Each row comes from the steps of one walk. Every step used is in the known rows, and no mark comes twice. Write the walk behind each row, first mark first.
Known rows
bobemeg vuki: [ 11.8   5.7   8.5 -17.0 -13.9  -9.8 -10.9   4.4 -14.7   0.2  -7.0  -2.1
  15.5  17.7  34.0   0.1   4.5  16.0   3.7  10.7 -10.7  -2.3  -5.7]
bobemeg vuki nibo masuf milu navom: [ -9.4   5.3   3.7   7.8  16.9 -24.5 -17.6   0.4  12.3   1.7 -13.5  20.7
   1.0  37.0  23.3  39.5  17.5   5.6  13.6  -3.7 -14.8 -27.4  -3.5]
nibo masuf milu: [ -1.9  -7.8  28.8  15.2  -4.0 -19.4 -11.9  24.7  24.5   6.5  -3.3  -3.3
   2.7  12.0   1.3   3.0  -5.2   4.2  15.3   8.6  11.0  -7.0 -10.2]
sebuti vuki fuseza navom nibo: [ 17.7 -17.2   2.4 -10.7 -12.2 -17.2  29.4  17.7   4.8  30.4  -4.2 -14.0
  32.6  -1.0  -3.0 -28.9  11.1  14.3   1.9  -6.2 -27.3  -0.5  10.2]
vuki milu masuf fuseza navom: [-13.9  -2.4  12.6  -2.6  38.5 -13.8   2.4  -6.2  39.9   8.3 -24.3   9.6
  24.3  14.0   8.0 -20.5  11.7 -10.9   2.6   9.9  15.3  13.7   7.4]
nibo navom: [ 23.2   7.2  26.7 -18.0 -25.6  10.2  20.8  30.7 -13.5  -2.9  -7.3 -10.1
  18.8  -7.5  17.2  -8.1   9.6   0.6   4.9  -4.8   3.4 -14.7  -4.7]
sebuti vuki milu: [  9.8  -0.9  25.6  29.6 -10.3  -6.5 -21.0   9.9 -10.8  13.7 -22.5 -33.6
  11.2   1.8   3.6 -28.5  14.6   9.7  -2.4  12.4  -2.6   7.1   7.6]
bobemeg vuki sebuti: [ 20.2   5.9  27.0 -15.5 -12.5 -23.1 -13.2  10.7 -30.1  -2.7 -17.9   1.3
   3.1  19.9  26.6  -7.1  12.2   0.5   9.1  -2.6  -2.9  -4.0   2.3]
milu masuf fuseza navom nibo: [  7.8  -5.5   4.9 -30.2  25.5  -9.3  17.4  -5.1  50.5  11.9   6.6  16.5
  43.4  10.6  11.1 -20.4   7.9 -17.0  23.8  -3.1  11.0  11.7 -21.2]
navom nibo masuf fuseza: [ -1.7  -6.4  28.0 -17.6 -14.2  -0.3  10.4   0.5  16.1  11.4  35.2  -5.4
  46.2  -7.9  10.2 -16.9  -2.9 -13.1   3.7 -10.6  19.8  26.8 -22.9]
fuseza vuki milu masuf nibo: [ 23.7  -6.6 -18.4  -5.2  -8.7  26.7 -29.6  17.8   9.7   0.2 -18.3   8.5
   3.2 -21.8 -16.9  12.5  39.2 -30.8  -2.7  29.7   7.9  -0.3 -13.4]
milu masuf fuseza: [  0.8  -4.1  17.0  -7.8  21.4   8.4  -9.2  -5.9  38.7  -5.9  -0.8   2.4
  18.3   7.9  12.5 -19.1   4.1  -8.3  19.0  12.2  15.9   8.9 -26.6]
bobemeg vuki milu masuf fuseza navom nibo: [ -7.4   4.9  -5.0 -28.8  34.7 -18.2   1.0 -24.8  18.1  21.8  -2.9  24.9
  58.7   3.9  31.6  -4.0  22.6 -24.0 -14.5  -2.3   6.3  28.6  -2.7]
masuf nibo: [ 31.1 -10.2   8.1 -18.9 -42.1  20.1 -14.5  30.2  -3.5  -4.5 -11.1  -7.2
   7.0   0.8  16.6 -17.2  -1.9   4.0  27.0   6.0  -3.5  -3.5 -14.1]
nibo masuf milu navom: [  7.9  -1.9   7.7  13.8  13.2  -9.0  -9.9   9.5  41.2   6.0  -3.6  14.7
  -2.5  24.1  -2.7   6.4   0.1  -2.2  32.9  -2.6  -5.7 -16.0   1.0]
fuseza navom: [ 14.2  -3.7  13.8 -14.0  -7.8 -20.5  17.1  21.6  22.1   4.2 -21.6  -4.6
   6.3  28.3  11.2 -19.9  -6.1  16.4  23.9   4.6  -8.0 -14.8  11.0]
navom nibo masuf milu: [  9.9  -6.3  20.6   2.1  -7.6 -17.4   0.4  19.2  18.9  12.4  13.2   4.1
  25.6  -2.4  -0.9   4.2   3.2  -7.7  14.2   0.0   8.7  -2.5 -20.5]
vuki nibo masuf milu: [ -9.1  -3.7  36.2  18.6  -3.7 -29.5  -7.8  30.2  12.6  -2.1 -18.6  -4.2
  -6.1  20.7   0.4  20.3  10.6  12.0   9.8   6.7   8.2 -31.7 -14.9]
sebuti vuki fuseza navom: [  4.8 -20.8  10.1   2.9  -5.7 -21.3  17.1  23.4   9.3  23.6 -21.0 -21.1
   8.2  11.3  -0.9 -29.8   3.4  27.6   3.9   4.4 -25.6  -4.7  17.5]
vuki milu: [  8.5  11.8  18.2   8.3  -7.9  -9.4   0.9  12.7 -12.9  -1.8 -25.5 -13.4
   4.5   5.1   4.7 -20.1  11.4   5.3   0.1   9.2  -2.8  -7.9   8.2]
milu navom nibo: [ 38.1  11.3 -10.6 -20.5  -5.8  11.1  17.2  -5.8  15.1  -0.2   7.4  10.4
  19.9  17.1   3.9 -18.1  11.5  -7.7  36.7 -11.3 -24.4 -16.4  -7.1]
fuseza vuki: [ 18.3  -7.3   2.8 -14.5 -20.0  -5.6   4.7  19.5   9.8  -3.0  -4.3  -5.5
  -7.8  -3.9 -20.0   4.4  15.1  -2.0  14.8  21.9   1.1 -13.6  -5.7]
navom nibo: [ 30.5   5.0   9.3 -19.7 -20.1  -0.5  14.6  10.6  -1.2   0.1   6.2  -7.1
  25.8   1.2   5.9 -19.0   8.3   1.4  20.4  -0.9  -9.6 -10.1 -18.2]
vuki fuseza navom nibo masuf: [  3.6 -10.1   6.7 -14.8 -13.4 -21.6  46.7  24.3   6.1  24.6   8.0  -1.4
  34.9   3.6   3.0 -11.3   2.6  -0.2 -15.3 -11.4 -17.5  -8.4  10.2]

Which walk is each row?
[  5.6 -23.8  12.2   4.9 -13.3 -20.2  24.5  18.4   8.0  38.1  11.9 -20.0
  40.0  -1.3   0.6 -17.3   5.6   6.1 -14.7  -8.5 -16.2   7.4   7.0]  sebuti vuki fuseza navom nibo masuf
[ 11.5  18.6 -12.4  -0.5   4.1  -1.8  -5.1 -22.2 -16.5  19.9  11.8  12.6
  43.5  12.0  27.5   9.7  24.2 -20.7 -18.2 -10.9 -17.7   6.7  10.8]  bobemeg vuki milu navom nibo masuf
[ 16.3   2.7  -4.7  -4.4  16.0  -7.8  -3.6   8.9  39.0  -3.1 -18.4  19.7
 -10.8  22.6  -5.2  -5.4   4.9   6.4  50.9   1.6 -17.9 -23.4   2.6]  masuf milu navom
[  5.4   9.2 -20.1 -30.7  10.0   8.2  16.0 -19.8  23.6   9.3   8.8  21.8
  24.7 -21.7 -31.1  -4.8  34.1 -31.5   9.8  -8.8  -1.7  14.9   8.2]  masuf fuseza vuki milu navom nibo
[-25.7 -24.7  45.9  12.1  -2.5 -28.1  -2.4  11.9  30.3  23.1  -7.0 -24.5
  23.3  24.1  11.6  -6.0   1.2  14.8   4.3  -6.5  19.8  11.7   1.1]  sebuti vuki nibo masuf fuseza navom
[ -9.6   6.9  16.1   6.3  29.6   4.5 -10.6 -12.7  20.3   1.2 -12.4   1.2
  22.1  -2.0   7.0 -20.6  16.9 -17.9  -0.9  13.8  17.0  14.3 -11.1]  vuki milu masuf fuseza
[  4.9  -0.7   6.8 -17.7   2.3  10.9  11.5 -16.0  32.0  11.4  34.9  11.3
  42.7   6.5   7.2 -13.4   2.2 -19.4  19.8 -22.5   2.9  19.1  -9.9]  milu navom nibo masuf fuseza
[ -4.3  -9.1  13.8 -18.1  28.8 -11.4   6.4  -0.9  55.1   3.2  -8.2  11.7
  21.3  22.4  13.3 -20.4  -0.1  -6.3  24.2   5.4  13.4   8.3  -8.8]  milu masuf fuseza navom
[-19.4 -16.8  33.1 -11.4  -1.5 -21.2  12.6  12.0  38.3  16.9   5.9  -2.7
  28.1  18.9  13.0 -18.0 -16.1   3.6   6.6  -5.7  21.1  18.1   5.9]  nibo masuf fuseza navom
[-20.3 -17.7  48.3  19.8 -10.6 -11.3 -16.3   6.2   9.7  14.7   3.2 -33.0
  19.9  11.1   8.7  -5.0   7.3  11.2   0.2  -2.1  21.2  13.6 -16.2]  sebuti vuki nibo masuf fuseza
[-16.5  -0.7  25.7   6.8  -1.3 -35.1 -21.4  18.0  -5.0   3.3 -14.9   4.7
   6.0  25.3  27.5  39.4  15.7  11.8  -4.7   8.6   1.7 -20.2 -14.4]  bobemeg vuki nibo masuf milu
[  2.8  13.8   6.1  -1.4  -5.5 -15.1 -12.8   0.5 -30.6   3.8 -23.2  -6.4
  18.5   9.3  31.1  -2.8  14.2   7.3 -17.8  11.9 -10.9   0.9  11.5]  bobemeg vuki milu
[ 27.4   5.7   0.6  -5.0  -7.8   9.2  11.6  -5.0  17.0   8.0  23.0   4.8
  29.5  17.2   7.8  -6.6  11.6 -15.2  21.7 -13.2 -13.4  -7.5  -8.0]  milu navom nibo masuf
[ -3.9   8.7   8.2  -4.9  10.1   6.2  11.2 -21.0  15.9  16.6  19.3   9.6
  43.7  -3.6   2.9 -14.9  11.7 -27.2   0.8 -21.4   5.3  22.9   6.4]  vuki milu navom nibo masuf fuseza
[-10.4  12.7  -4.4 -13.6  14.4   1.6  -3.6 -33.4  -1.1  21.2  22.6  19.9
  55.8  -0.4  29.6   3.0  18.3 -26.2 -16.3 -19.3  -0.1  34.1   8.1]  bobemeg vuki milu navom nibo masuf fuseza
[  6.0  16.0  -0.3   9.3  20.9  -5.8 -28.4 -10.8 -13.0   1.8 -22.3   5.5
  20.6  13.8  35.2   7.7  28.5 -10.0 -19.1  22.6  -3.5  -0.9  -6.6]  bobemeg vuki milu masuf
[  0.4 -10.9  11.9   2.5  31.5  -9.3  -6.8 -16.5  34.8  29.7  -3.8  -1.4
  52.3  -3.8   5.7 -30.3  22.8 -16.1   1.1   2.4  12.3  36.2  -6.2]  sebuti vuki milu masuf fuseza navom nibo
[-14.5 -15.8  19.8 -11.9 -12.9  -4.1  -1.3   9.3  26.3   8.5  21.6  -5.3
  12.4 -11.9 -19.0   7.1   4.8 -14.2  -4.6   8.5  28.6  19.6  -8.8]  nibo masuf fuseza vuki
[ -2.3  -4.8  11.4  16.0  10.1   8.1 -11.5 -25.5  18.8  34.2  22.5  -7.6
  49.4  -8.0   0.8 -22.2  17.7 -20.0  -0.9 -18.1   4.4  40.2   3.6]  sebuti vuki milu navom nibo masuf fuseza
[-16.0  -1.0  -3.0  -1.3  13.7   3.5  -2.0 -13.5  28.6  13.2   7.3  10.3
   9.8  -9.3 -25.4   6.9  20.4 -27.5  -6.1  -0.7  13.1  17.9  19.4]  nibo masuf fuseza vuki milu navom
[ 28.2  -0.7  -7.8 -16.4 -16.7  39.2 -11.0  30.3  -6.8   3.0 -17.7  11.0
  18.4 -42.7  -9.0  22.9  46.4 -42.5 -17.8  14.3  15.5  -4.6 -11.7]  fuseza vuki milu masuf nibo navom
[-13.3  -7.0  36.1  -3.4 -10.3  -3.5   0.6   5.8  20.6   7.2  14.3 -13.6
  22.5   5.8  14.0 -13.9 -11.5  -2.2   3.7  -1.2  22.3  22.5  -9.7]  nibo masuf fuseza
[  5.3  -7.3  15.0 -42.0  -0.7 -16.6  30.2   4.3  32.1  12.2   6.5   9.1
  40.1   4.8   8.0 -27.8  -5.2  -1.0  24.6 -15.0   3.6  17.1  -2.4]  masuf fuseza navom nibo
[ 26.0  -1.8   7.4 -28.6 -12.7 -18.0  27.8  16.8  17.4   9.8  -3.9   1.2
  27.9  15.7   7.7 -22.0   2.6   3.5  24.2  -6.7 -11.1  -9.6  -0.4]  fuseza navom nibo
[ 37.2  -5.6  16.2 -29.9 -47.4  34.7   1.5  41.8 -20.4  -1.4  -9.3  -6.0
  21.8 -19.1  22.8  -5.9   8.3  -5.0  11.1  -7.3   4.0  -3.3 -11.4]  masuf nibo navom
